In the rows, 128 means zero.
Known rows, with every step that occurs
kamik, tate: [160 143 146 142 143 124 134 170  94 139 131 152 132 115 138  82 161 138
 133 146 135 143  90  96 142 122 131 115 155 122 159  86 140 164 105 125
  42 136 146  86 161 115]
kamik, rabet, saril, basapu: [168 107 128 143 145  94  85 155  61 142 146 153 144 101 133  96 137 142
  86 117 137 140 115 115 155 123 143  99 129 130 138 123 145 184 108  92
  32 115 149 112 164  99]
saril, basapu: [175  98 144 149 153  47  89 175  97 141 145 163 137 116 131 104 145 112
 130 140 114 137 102 119 138 137 128 127 156 139 155  87 153 163 115 103
  25 109 156  96 155 116]
kepe, tatiso, dufov: [169  91 164 148 131  92 106 149 107 115 138 171 177 136 133 124 169 106
  98 148 145 128 102 106 114 174 144 115 156 122 145  52 150 174 115 111
  67 132 155 139 152 100]
basapu, saril, rabet: [191  81 133 168 102 112 120 193  96 140 161 170 132 147 135  88 124 126
 113 121 145 133  94  88 148 140 135 113 147 116 157 108 143 159 146 113
  49 100 121 142 156 114]
zutu, saril, tate, kamik: [181 132 155 139 180  59 109 164 103 113 154 165 134  84 133  59 133 134
 137  79 132 150  70 137 149 137 151 108 129 149 145 106 151 162 128  99
  52 129 151 130 163 135]
kepe, tatiso, dufov, rabet, kamik: [174  71 180 176 119  60 126 147 108 102 133 150 194 131 133 162 186 105
 114 161 144 113  89 133 113 173 165  73 153 106 145  52 139 188 141 107
  94 124 160 124 144  92]
zutu, kamik, tate, saril, basapu: [186 166 164 139 167  66 117 183  91 135 154 157 134  93 147  89 152 128
 116 149 117 144  97  82 142 100 129 135 146 151 143 130 141 189  67  88
  36 121 149 104 157 107]
rabet, dufov: [160  94 122 155 128  96 124 166  98 137 157 149 155 119 140 106 144  85
 110 124 116 135 107 130 132 153 147  96 154 126 148  63 138 189 141 112
  44 142 145 118 157 128]
kamik, tate, saril, rabet: [172 141 140 162 124 133 118 176  88 136 149 151 151 131 142  92 140 150
 126 116 143 143 104  85 134  91 140 114 152 126 143  88 124 175 105 112
  77 137 123 132 159  96]
kepe, tatiso: [169 125 156 141 128  83  95 165 104 128 128 160 163 132 132 108 167 102
 133 160 148 123 104 102 117 158 130 120 161 114 160  84 149 158 106 115
  58 102 148 121 153 101]
dufov, rabet: [177 101 148 144 113  81 137 159 115 125 136 150 145 141 140 128 155 111
 109 142 122 127 107 141 135 155 149  87 175 119 161  74 141 169 145 108
  57  99 153 100 152 112]
rikef, tatiso: [156 104 150 131 113  95 128 172  99 140 145 165 127 122 137  93 134  94
 137 130 125 133  92  93 117 140 129  99 166 115 150 113 150 153 125 122
  55 119 136 108 154 113]
dufov, tatiso, rikef: [194 133 126 132 136 103 116 150 122 115 111 147 148 123 135 142 154 130
 129 136 137 113 134 104 117 148 148 108 153 117 166  90 133 163 135 110
  51 108 153  97 158 125]
luzanob, zutu, kamik, rabet, dufov, tatiso: [191 137 127 142 134 114 145 148  85  87 137 162 138  97 147 122 151  81
 107 129 148 145 117 141 134 135 170  96 126 108 158 171 136 233 124  93
  88  87 145 110 142 133]
luzanob, zutu, tatiso: [167  89 158 130 129  96 119 168 100 108 140 179 152 129 133 100 143 103
 128 140 129 152  92 115 127 126 121 113 148 121 171 127 154 172 142  94
  73  80 142 104 139 143]
saril, tate, kamik, rabet, dufov, tatiso: [178 133 130 167 154  94 112 145  89 101 145 150 139 111 136  81 159 119
 128  92 137 156 105 120 148 135 173  66 131 120 146  82 133 234 131 112
 106 146 147 139 154 107]
luzanob, zutu: [166  94 146 138 139  91 138 164 100 121 136 174 141 103 137 109 145  98
 133 127 138 139  90 136 118 140 138 121 153 113 172 119 151 155 131 110
  53 101 152  97 151 133]
tatiso, dufov: [165  74 152 147 133 100 125 152 105 125 148 166 153 128 137 117 150 116
  87 119 124 139  94 126 129 168 148 110 161 134 145  44 153 174 139 112
  53 138 159 124 153 123]
kepe, tatiso, dufov, rabet, saril: [167  71 156 152 107  78 129 124 104 106 138 162 207 145 136 160 163 113
  59 146 138 114 119 145 125 180 167  81 159 121 136  61 133 190 138  89
  72 133 150 151 160  83]
kepe, tatiso, dufov, rabet: [178  80 167 152 114  87 127 137 120 100 134 165 182 159 136 149 177 103
  83 164 139 119 111 130 117 179 157  89 166 118 146  49 141 185 132 105
  80 122 157 132 150  88]
tatiso, dufov, rabet, kamik, tate: [166  87 171 176 132 103 160 152  98 113 134 143 165 117 138 139 181 139
 110 148 131 133  74 130 139 141 166  70 146 111 142  53 129 194 139 118
  79 156 158  88 149 103]
basapu, saril, rabet, kamik, tate: [184 104 148 193 118 122 135 203  76 144 150 154 140 115 134  85 147 154
 147 136 155 133  63  72 157 107 138  99 121 101 154 120 130 170 128 127
  64 125 118 112 155 102]
dufov, rabet, saril, tate: [169  96 149 151 115  49 141 143  94 109 149 157 163 129 132 117 149 125
 102 108 127 130  95 171 146 151 163  65 162 125 146  69 139 164 150  90
  49 143 155 130 158 109]
tate, saril, rabet, kamik: [182 103 152 183 117  74  96 186  80 136 157 139 169 110 139 118 136 127
 145 100 143 129  92 114 118 114 150  95 149 116 142  81 133 172 144 107
  93 113 133 142 148 116]
dufov, tatiso, kepe: [180 117 142 153 126  75  91 161 102 119 122 160 145 129 130 135 142 129
 143 151 138 134 115 154 123 149 152 115 163 114 145 121 142 140 156 131
 100 104 145 108 154 132]
basapu, saril, rabet, dufov: [184  67 114 183  98 119 127 189  93 141 181 166 152 146 139  92 122 102
  96 115 134 132 102 100 152 140 148  95 138 117 147  96 131 193 155 111
  47 129 114 153 158 114]
tate, kamik, rabet, saril: [169 120 131 143 140 121 109 153  69 144 139 142 140  86 144  82 133 155
  89  86 140 146 104  98 153 138 148  91 133 121 145 117 145 196 120 105
  73 116 142 129 172 103]
basapu, saril, tate: [175  99 159 151 129  81 135 180 100 127 167 185 126 126 132  65 150 116
 117 122 140 139  70  95 148 148 138  99 148 127 162  83 158 151 134 111
  28 138 147 136 153 123]
rabet, kamik, tate, saril: [150 148 164 163 146 103 126 177  79 144 145 137 158  81 143 101 168 144
 145 134 140 134  79  84 126 100 143  99 145 116 149  78 131 179 109 117
  74 149 148 104 156 115]
tate, kamik: [176 110 149 146 151  78 112 175 108 141 138 152 133 100 140  90 141 125
 131 110 119 142  91 104 134 153 133 118 158 129 162  83 152 175 128 117
  67 110 148 111 163 118]
basapu, saril, tate, kamik, rabet: [185 118 160 155 146 120 125 177  87 126 164 176 109 105 138  35 151 147
 107  97 152 154  66  60 162 137 144  87 123 118 158 114 159 190 115 116
  68 136 139 141 159  99]
rikef, tatiso, dufov: [153  69 159 137 115 109 136 157 104 127 154 175 143 129 137 109 135  98
 102 120 123 137  91  99 114 159 144  95 161 122 136  81 153 171 136 119
  67 144 142 126 152 110]
zutu, tatiso, dufov: [167  72 161 138 126 103 107 158 106 111 153 171 166 151 133 109 148 117
  84 133 116 154  95 103 135 156 130 101 156 139 142  50 155 188 150  96
  73 117 149 129 143 130]

Rows
[161 145 151 149 167  91 106 173  90 144 152 159 146 105 140  88 157 142
 117 148 120 140 106  82 136  90 129 125 150 143 146  88 135 178  81 101
  40 142 146 105 161  97] => kamik, tate, saril, basapu
[171  75 163 140 130  98  97 174  95 105 142 184 153 127 128 105 131 120
 137 149 136 157  84 140 120 129 125 119 142 111 152 166 155 140 154 115
 110  97 131 106 142 145] => luzanob, zutu, tatiso, kepe
[158 103 173 174 132 107 158 149  99 116 150 144 179 110 147 141 176 144
  92 140 130 127  84 110 127 122 172  66 150 117 135  42 124 203 131 107
  92 162 155 117 151  98] => tatiso, dufov, rabet, kamik, tate, saril
[167  49 152 143 102  90 128 136 103 104 152 163 193 159 137 148 140 131
  40 132 110 139 112 145 147 158 153  65 160 135 132  60 136 205 172  74
  78 116 146 139 151 116] => zutu, tatiso, dufov, rabet, saril
[172 133 151 133 162  72 116 159  96 110 156 168 140 101 129  74 140 122
 129  97 139 143  78 147 145 136 153 103 137 145 141 100 150 146 133  96
  31 129 154 124 157 144] => zutu, saril, tate
[179 119 149 188 130 106 118 190  75 133 133 134 149 110 131  99 152 149
 174 124 150 141  71 108 141 107 141 102 134 105 149 101 127 168 123 128
  79 130 130  97 152 107] => saril, rabet, kamik, tate
[161 136 165 171 171  62 102 182  76 145 149 144 157  79 137 101 166 142
 145 146 126 135  83  85 133  85 136 109 136 132 144  91 132 180  92 104
  54 144 150  95 155 105] => rabet, kamik, tate, saril, basapu
[168 104 149 151 153  43 115 161  87 126 151 157 153  91 132  77 134 137
 123  75 122 146  78 134 144 149 147  93 143 136 147  83 149 169 133  99
  58 146 150 144 168 112] => rabet, saril, tate, kamik
[174  95 117 174 111 105 108 173  90 134 177 147 176 135 145 111 125  98
 101  97 126 136 121 121 126 121 156  95 153 127 133  68 122 200 144 101
  78 142 122 162 155 113] => tate, saril, rabet, dufov
[174  93 160 143 120  92  77 179  96 123 143 164 153 144 130  98 133 134
 128 153 127 153  93 123 131 140 120 110 155 124 138 124 156 142 151 120
 104 110 132 113 148 141] => zutu, tatiso, kepe
[189 100 104 178 109  86 106 162  99 114 142 149 163 152 134 136 131  97
 131 117 130 132 133 148 135 135 162  93 153 118 145  82 116 205 160 108
  84 113 128 139 150 119] => saril, rabet, dufov, tatiso
[179 131 159 148 155 105 110 164  85 117 144 158 116  99 136  50 155 141
 135  86 146 161  75  96 147 137 146  85 136 123 152  94 158 185 108 118
  81 142 152 124 156 102] => saril, tate, kamik, rabet
[191  81 111 190 106  87  86 166  93 110 144 151 166 152 129 140 121 112
 138 129 136 139 126 172 130 137 168  99 147 108 128 124 119 175 174 129
 118 128 117 140 153 121] => saril, rabet, dufov, tatiso, kepe
[177 113 164 152 160  52 116 172 104 120 148 162 131 104 132  65 149 124
 147  92 124 152  71 120 139 148 139 104 152 134 158  73 156 168 125 115
  66 139 154 127 157 113] => saril, tate, kamik
[176 104 131 150 164  81  82 160  67 146 145 147 140  83 138  82 131 155
  92  99 127 148 107  98 159 124 141 104 123 136 140 130 147 199 105  93
  52 115 145 118 171  90] => tate, kamik, rabet, saril, basapu
[185 115 135 140 136 131 151 162  77 105 153 160 133  87 149  96 144  78
  96 114 144 151  94 125 136 137 158  98 120 110 152 169 148 219 112  97
  70 110 145 109 147 129] => luzanob, zutu, kamik, rabet, dufov
[182  80 114 178 110 104 111 175  92 131 162 147 159 140 136 107 126  96
 120 106 127 139 110 138 136 141 151  98 150 122 140  76 129 193 148 112
  66 133 125 138 153 116] => saril, rabet, dufov
[170 126 167 175 153  56 123 170  90 132 146 138 164  99 139 129 174 141
 130 163 121 126  91 106 135  89 152  82 146 124 145  88 122 193 107  96
  66 135 151  90 153  92] => dufov, rabet, kamik, tate, saril, basapu
[177  65 155 151 117  92 145 143 119 111 144 162 157 148 140 144 159 118
  74 136 118 130 103 145 133 172 160  82 170 125 144  41 144 186 154 106
  65 127 159 118 151 111] => tatiso, dufov, rabet
[169 114 149 145 152  54  87 172  97 146 159 159 149 111 138 108 142 116
 111 133 115 133 115 104 127 118 134 123 159 146 148  76 146 170 110  90
  39 116 152 123 156 111] => tate, saril, basapu
[181 151 151 134 179 112 106 155  83 109 152 158 121  82 136  40 140 153
 117  72 152 159  75 111 158 124 157  91 112 137 139 128 153 179 112 102
  68 127 146 128 162 121] => zutu, saril, tate, kamik, rabet
[205 102  94 168 115 114 110 157 111 108 134 137 170 145 135 150 132 112
 129 112 136 118 147 121 120 136 166  91 137 113 148  92 112 199 152 108
  71 135 123 130 157 114] => saril, rabet, dufov, tatiso, rikef
[183 146 162 131 156 108 167 175  95 109 131 169 122  87 145  91 156 113
 137 142 139 150  74 115 133 120 134 134 139 119 167 171 147 173  92 107
  49 106 147  78 152 128] => luzanob, zutu, kamik, tate
[162  35 151 148 116  52 133 138  98 121 160 172 166 134 135 148 127 110
  64 129 101 124 112 139 132 150 160  69 157 131 121 101 136 189 142  83
  50 138 144 129 159  81] => rikef, tatiso, dufov, rabet, saril, basapu
[192 116 158 129 143  70 147 174 101 109 140 173 126  91 143 108 141  89
 131 127 133 141  82 135 125 148 138 130 149 123 168 161 158 166 119  97
  48  79 154  97 148 139] => luzanob, zutu, kamik
[161  48 174 163 101  72 157 154 103 114 147 154 160 121 138 146 150  96
 115 133 121 122  77 124 115 156 165  53 157 102 135  79 140 186 158 114
  96 134 148 111 144 102] => rikef, tatiso, dufov, rabet, kamik
[173  41 142 157 132  46 121 136  98 119 155 163 178 131 134 155 141 126
  55 129 106 125 117 165 147 160 163  83 153 143 130  64 137 191 148  78
  34 136 160 127 161  98] => tatiso, dufov, rabet, saril, basapu
[155  87 158 141 111  98 110 178  94 137 145 168 131 121 134  97 123 108
 143 139 132 138  85 116 111 141 135 106 160 105 131 155 154 122 139 143
  95 135 125 109 157 116] => rikef, tatiso, kepe
[174  57 162 162 138  49 145 132 105  99 157 162 174 118 137 118 144 138
  75  81 116 142  83 161 147 172 175  60 150 137 134  49 141 198 158  88
  77 168 158 155 162  94] => tatiso, dufov, rabet, saril, tate, kamik
[163  56 162 142  96  99 158 143 117 114 149 170 149 149 140 137 142  96
  86 136 116 129  99 121 118 162 158  67 170 116 137  77 142 182 149 112
  77 135 144 120 150  96] => rikef, tatiso, dufov, rabet
[180 116 122 171 142 121  90 153  86 118 138 142 143 105 139 110 139 137
 118 122 139 150 121 129 138 140 170  84 129 107 131 139 131 209 145 135
 141 130 130 126 162 113] => tate, kamik, rabet, dufov, tatiso, kepe
[171  73 169 158 117  52 131 124 101  86 148 172 203 148 129 141 169 115
  74 128 143 122  99 159 128 176 174  66 153 123 132  48 138 183 136  85
  73 163 156 165 155  80] => kepe, tatiso, dufov, rabet, saril, tate
[172 113 140 164 155 112 119 159  82 115 163 147 135 100 138  55 152 116
 117  82 135 162  84 109 147 138 160  70 125 124 141  78 145 221 119 116
  85 170 145 137 157 104] => saril, tate, kamik, rabet, dufov
[161 112 120 152 127 147 117 157  77 134 155 144 143 117 143  89 151 106
  93 118 138 145 112 105 144 141 155  81 136 116 143  83 141 208 125 116
  65 138 143 114 157 112] => kamik, rabet, dufov
[164  55 164 135 134 106 126 152 105  94 150 190 166 137 133 117 146 107
  90 131 127 157  89 124 124 144 135 108 146 127 157  92 156 187 149  91
  81 107 149 123 137 140] => luzanob, zutu, tatiso, dufov
[169 114 138 125 161 101 133 155  98 112 143 176 142  85 136 100 131 110
 120 113 144 137  93 152 128 127 151 126 128 128 159 153 147 150 136  95
  37  84 147 100 157 153] => luzanob, zutu, saril
[162 117 127 137 122 132 114 150  65 139 141 148 147 104 140  93 138 143
  81 106 148 138 111 111 150 138 150  90 138 116 143 106 145 177 124 104
  52 119 145 121 166 109] => kamik, rabet, saril
[165  36 155 140 110  93 148 129 100  86 151 181 194 144 136 154 140 117
  51 129 120 142 105 159 135 149 157  72 145 122 147 100 138 199 171  69
  85 105 145 132 146 121] => luzanob, zutu, tatiso, dufov, rabet, saril
[176  77 135 151 130  36 114 152  95 132 146 152 163 126 133 139 138 125
  85 140 108 122 119 157 150 141 149  89 159 135 144  95 135 175 138  79
  29 105 153 107 163  99] => dufov, rabet, saril, basapu
[173 119 118 164 122 134  93 148  79 115 139 148 147 125 137 119 146 122
 111 141 149 144 128 143 135 138 173  83 135 103 128 129 130 193 151 134
 120 135 134 120 154 121] => kamik, rabet, dufov, tatiso, kepe
[191  73 148 191 107  89 115 202  82 143 158 159 146 119 132  99 131 131
 139 120 151 126  72  92 145 135 142  93 131 104 155 110 141 162 156 118
  63 101 125 132 149 120] => basapu, saril, rabet, kamik
[165 121 141 143 133 109 114 147  61 119 149 157 144 106 133  73 147 142
 100  89 154 149  91 127 152 135 156  74 133 122 141  95 150 172 122 101
  51 150 151 136 159 108] => kamik, rabet, saril, tate
[196 131 104 149 151 147 115 142 104 113 127 130 149  99 145 115 151 131
 104 103 141 130 140  76 130 138 168  78 119 109 151 109 123 233 125 113
  92 140 138 112 164 103] => tate, kamik, rabet, dufov, tatiso, rikef
[188 134 100 145 131 164 117 137  98 110 125 134 155 121 142 130 157 120
  98 125 147 124 148  91 126 136 171  74 127 106 149  97 121 216 128 110
  68 142 141 108 157 112] => kamik, rabet, dufov, tatiso, rikef
[177  57 155 159 132  35 102 130 100 109 143 167 202 144 130 160 160 117
  61 158 125 115 123 144 133 165 159  92 150 133 130  70 135 193 126  80
  51 128 153 141 159  73] => kepe, tatiso, dufov, rabet, saril, basapu
[167  57 142 151 109  88 149 131 101 116 149 157 179 134 140 151 144 128
  49 119 119 126 112 160 140 172 169  73 162 129 135  53 137 187 163  91
  54 138 156 133 162 107] => tatiso, dufov, rabet, saril
